Every row comes from one small tree of marks. The marks that hang from a mark follow it in brackets, in alphabetical order. Every link used is in the known rows. Which tree was each row made from?
Known rows:
muvu(fugil): [-0.16 -1.19  0.06  0.30  3.72  0.54 -1.59  1.03  1.87 -0.36 -0.60 -0.26
  2.20  0.31  0.44 -0.63 -0.70 -0.64  1.00  1.81]
tobubut(fugil girud(muvu tezi)): [-1.25  2.21 -1.98 -1.12  0.57 -0.77  2.30  0.02 -0.36 -1.49 -0.86  1.86
  4.16  4.24  3.23 -1.77 -0.96 -0.28  2.74  1.64]
girud(muvu(fugil) tezi tobubut): [-3.40 -0.21 -1.33 -1.07  3.42 -1.30 -2.52  2.12 -1.13 -1.33 -0.02 -0.17
  7.20  7.88  3.11  0.47 -0.83 -0.67 -1.08  1.76]
sarunat(girud(muvu tobubut(fugil))): [-4.84  1.32  0.49 -1.78  2.00 -0.52  0.66  2.19  0.74 -1.83  2.57 -0.29
  1.30  4.01  5.72  1.02 -1.22  0.20 -0.66  2.01]
zelavaf(girud(muvu tezi)): [-1.90  1.09 -0.94  0.75 -0.53 -1.38  1.90 -0.10 -3.69 -0.08 -1.77  0.27
  5.60  5.87  2.64  1.34 -0.42  0.29 -0.23 -0.11]
girud(muvu tezi tobubut): [-3.54  1.11 -1.34 -1.09 -0.42 -1.88 -0.90  1.12 -3.17 -0.98  0.20 -0.12
  5.00  7.98  2.79  1.11  0.04  0.26 -1.70 -0.03]
sarunat(girud(tezi(fugil))): [-3.75  2.14  0.83 -0.10  0.00  0.06 -0.19  2.02 -4.12 -0.63 -3.47  0.22
 -0.37  6.51  0.52  0.85 -0.79 -1.00 -2.54 -2.29]
zelavaf(girud): [ 0.25 -0.17 -0.30 -0.05 -0.05 -0.14  0.82 -0.92  0.12 -0.68  0.09 -0.99
  3.14 -1.42  1.19  1.65 -0.61 -0.02  0.59  0.57]
girud(muvu tezi(fugil(kovo))): [-2.25  3.46  0.07  0.18 -1.38 -1.26  3.60  1.02 -3.54  0.02 -2.39  1.55
  1.93  8.93 -1.15  0.57 -0.20 -5.43 -1.65 -2.78]
tobubut(fugil(kovo) girud(muvu)): [ 0.12  2.92 -0.36 -1.06  0.36  0.17  4.13 -0.13  3.50 -0.96  1.43  1.32
  1.87  0.46  3.06 -1.54 -1.23 -4.79  3.12  2.12]
girud(muvu tezi(fugil)): [-3.56  2.10 -0.51  0.30 -0.86 -1.42  2.90  0.67 -5.22 -0.70 -2.41  1.34
  3.19  8.65 -1.55  0.16 -0.28 -1.19 -1.93 -2.29]
muvu(fugil(kovo)): [ 1.32  0.21  0.50 -0.15  3.23  0.81 -0.89  1.22  3.49  0.27 -0.29 -0.37
  0.75  0.36  0.78 -0.24 -0.69 -5.15  1.23  1.33]
girud(muvu(fugil)): [-1.62 -0.58 -0.19  0.61  3.55 -0.57  0.89  1.28  0.00 -0.33 -0.10  0.84
  4.13  3.29  1.25 -0.42 -0.74 -0.41  0.55  1.90]
zelavaf(girud(tezi)): [-0.38  0.48 -1.06 -0.40 -0.28 -0.35 -0.58 -0.33 -1.79 -0.29 -2.46 -0.56
  3.74  2.68  1.77  1.39 -0.30 -0.02 -0.01 -0.39]
tobubut(girud(muvu(fugil(kovo)))): [-0.48  1.42  0.18  0.04  2.75  0.31  1.83  1.23  2.49 -0.21  0.68  0.85
  5.60  0.73  2.57 -1.63 -1.56 -5.21  2.27  2.46]
sarunat(girud(tezi tobubut(fugil))): [-3.04  1.33 -0.14 -2.73  2.00 -0.20 -3.33  2.34  0.44 -2.01 -0.47 -1.00
 -0.03  5.13  5.33  0.73 -1.40  0.15 -0.77  1.00]
muvu(girud(tezi tobubut)): [-0.71 -0.59 -0.89 -1.82  0.46 -0.61 -5.20  1.92 -0.41 -1.23  0.17 -2.23
  0.58  6.36  2.41  0.95 -1.36  1.04 -0.53  1.12]
zelavaf(girud(tezi tobubut(fugil))): [-0.81  0.29 -1.83 -2.82  1.15 -0.53 -1.75 -0.23  1.68 -2.68 -0.12 -1.86
  4.88  2.83  3.71  1.93 -1.02 -0.63  0.98  1.34]
zelavaf(girud(muvu tezi tobubut)): [-3.40  0.87 -1.42 -1.08 -0.32 -2.06  0.25  0.39 -2.98 -1.60  0.33 -1.01
  8.00  6.39  3.79  2.49 -0.83 -0.04 -1.34  0.34]
zelavaf(girud(muvu tezi(fugil(kovo)))): [-2.04  3.34 -0.20  0.09 -1.42 -0.91  4.30  0.28 -3.49 -0.45 -2.35  0.37
  5.00  7.53  0.10  2.05 -0.82 -5.44 -1.31 -2.27]
kovo(fugil): [ 1.45 -0.75  0.55  0.04 -4.26  0.07  0.37 -0.53 -1.59  0.47 -0.26  0.03
 -0.05  0.47  0.74 -0.78 -0.50  0.08  0.51  0.41]

Which tree is each row?
[-3.20  2.36 -0.98 -0.19 -1.16 -1.08  3.14  0.37 -4.17 -1.23 -1.49  1.43
  6.38  6.13 -0.44 -1.28 -0.88 -1.75 -0.03 -1.43]
tobubut(girud(muvu tezi(fugil)))
[-1.95  2.75  0.49 -2.84  1.53  0.42 -2.87  2.56  2.22 -1.28 -0.09 -1.08
 -1.55  5.30  5.90  1.45 -0.96 -4.17 -0.75  0.51]
sarunat(girud(tezi tobubut(fugil(kovo))))
[-4.06  0.31  0.99  1.13  4.18  0.25  0.38  3.05 -0.79 -0.04 -0.21  0.69
  2.46  4.10  4.05  0.02 -1.38  0.30 -0.62  2.04]
sarunat(girud(muvu(fugil)))
[-0.52  1.80  0.09 -2.10 -0.45 -0.22 -2.98  2.52 -0.05 -1.60 -0.23 -2.00
 -0.19  8.18 -0.31  1.70 -1.78 -5.13 -1.33 -1.07]
muvu(girud(tezi(fugil(kovo)) tobubut))
[-0.51 -0.37 -1.22 -2.54  1.28 -0.23 -0.34 -0.64  3.62 -2.94  2.64 -1.99
  4.13 -1.44  3.37  1.89 -1.22 -0.73  1.40  2.14]
zelavaf(girud(tobubut(fugil)))
[-0.31  3.41 -0.60 -1.25  0.25 -0.29  2.96  0.32  1.39 -0.59 -0.91  1.78
  2.75  4.57  3.53 -1.66 -1.00 -4.56  2.76  1.16]
tobubut(fugil(kovo) girud(muvu tezi))
[-0.93 -1.77 -1.02 -1.82  4.11 -0.13 -6.98  2.93  1.63 -1.62 -0.14 -2.29
  2.89  6.65  2.65  0.28 -1.94  0.29  0.46  2.82]
muvu(fugil girud(tezi tobubut))
[-3.92  3.19  0.89 -1.98 -0.21  0.06 -1.57  3.10 -2.12 -1.12 -0.92 -1.17
  0.48  7.29  2.03  1.90 -1.19 -5.56 -3.44 -2.55]
sarunat(girud(tezi(fugil(kovo)) tobubut))
[ 1.66  0.01  0.13 -0.29  3.73  0.86 -4.49  2.78  2.26  0.29 -2.62 -0.81
 -0.94  6.31  2.00 -0.21 -1.50 -3.95  1.51  1.84]
muvu(fugil(kovo) girud(tezi))
[-1.78 -0.01 -1.65 -1.78 -0.31 -0.87 -2.78 -0.13 -1.04 -1.61 -0.16 -2.09
  6.13  3.12  2.88  2.35 -0.62 -0.15 -0.94  0.18]
zelavaf(girud(tezi tobubut))
[-1.94  0.04 -0.65 -1.94 -0.12 -0.83 -3.46  2.06 -1.88 -2.46 -0.27 -2.08
  1.34  7.86 -0.67  1.16 -1.81 -0.70 -1.48 -0.79]
muvu(girud(tezi(fugil) tobubut))
[ 2.13  2.09 -0.39 -1.79  0.35  1.12  1.55 -0.52  5.17 -0.92  0.85  0.26
  0.05 -2.83  2.00 -1.84 -1.08 -5.01  3.70  1.68]
tobubut(fugil(kovo) girud)
[-1.51  2.99 -1.13 -2.42  0.79 -1.12  0.41  1.02  1.45 -1.52  0.88  0.18
  2.07  7.75  3.60  1.15 -0.52 -4.33 -0.03  0.57]
girud(muvu tezi tobubut(fugil(kovo)))
[-2.91  1.34 -1.70 -2.09  0.98 -1.63 -0.10  0.72 -0.48 -1.96  0.73  0.17
  3.73  7.31  3.29  0.61 -0.39 -0.14 -0.17  1.17]
girud(muvu tezi tobubut(fugil))
[-1.66  2.29 -0.57 -2.19 -1.05 -0.56 -1.14  1.28 -0.82 -1.52 -0.60 -1.25
  2.31  6.36 -1.04  1.80 -0.43 -6.17 -2.42 -2.36]
girud(tezi(fugil(kovo)) tobubut)
[-4.58  1.55 -1.32 -1.04 -0.80 -2.09  1.65  0.56 -4.18 -2.43 -0.04 -0.87
  8.73  7.71  0.77  2.49 -1.17 -1.55 -2.09 -1.20]
zelavaf(girud(muvu tezi(fugil) tobubut))
[-4.30  0.96  0.12  0.83  4.01 -0.35 -1.43  3.42 -2.99  0.22 -2.72  1.08
  3.11  8.11  4.66  0.18 -1.12  0.19 -1.25  1.27]
sarunat(girud(muvu(fugil) tezi))
[ 1.71  0.53  0.14 -2.84  1.70  0.74 -2.54  1.51  6.07 -1.86  2.96 -2.15
 -2.97  2.12  2.96  1.18 -1.76 -3.70  2.03  2.57]
muvu(girud(tobubut(fugil(kovo))))
[-0.93  1.98 -0.09 -1.93  1.11 -0.61  1.86  0.72  3.51 -1.56  3.05 -0.23
  1.54  3.71  2.91  0.93 -0.83 -4.54  0.51  1.60]
girud(muvu tobubut(fugil(kovo)))
[-3.05 -0.69 -0.47 -0.85  3.43 -1.07 -1.06  1.70  0.78 -1.57  2.36 -0.64
  6.65  3.66  2.33  0.31 -1.22 -0.53 -0.45  2.50]
girud(muvu(fugil) tobubut)
[-1.01  1.48 -0.85 -0.83  0.77 -0.41  3.82 -0.38  1.70 -1.62  1.42  1.49
  3.78  0.01  2.86 -1.92 -1.20 -0.45  3.01  2.26]
tobubut(fugil girud(muvu))
[ 0.40 -0.89 -0.42 -2.62  1.93 -0.08 -3.06  1.23  4.03 -2.69  3.05 -2.42
 -1.29  1.82  2.69  0.58 -1.81  0.42  1.80  3.04]
muvu(girud(tobubut(fugil)))
[-5.35 -0.12  0.82 -0.61  4.26 -0.38 -1.78  3.50 -0.09 -1.30  1.86 -0.84
  4.67  4.59  5.50  0.85 -1.54 -0.02 -1.47  2.78]
sarunat(girud(muvu(fugil) tobubut))
[-2.22  0.10 -1.22  0.60  3.25 -0.66  0.37  1.04 -1.71 -0.52 -2.46  0.17
  7.84  5.92  3.09  0.87 -1.21 -0.35  0.55  1.68]
zelavaf(girud(muvu(fugil) tezi))
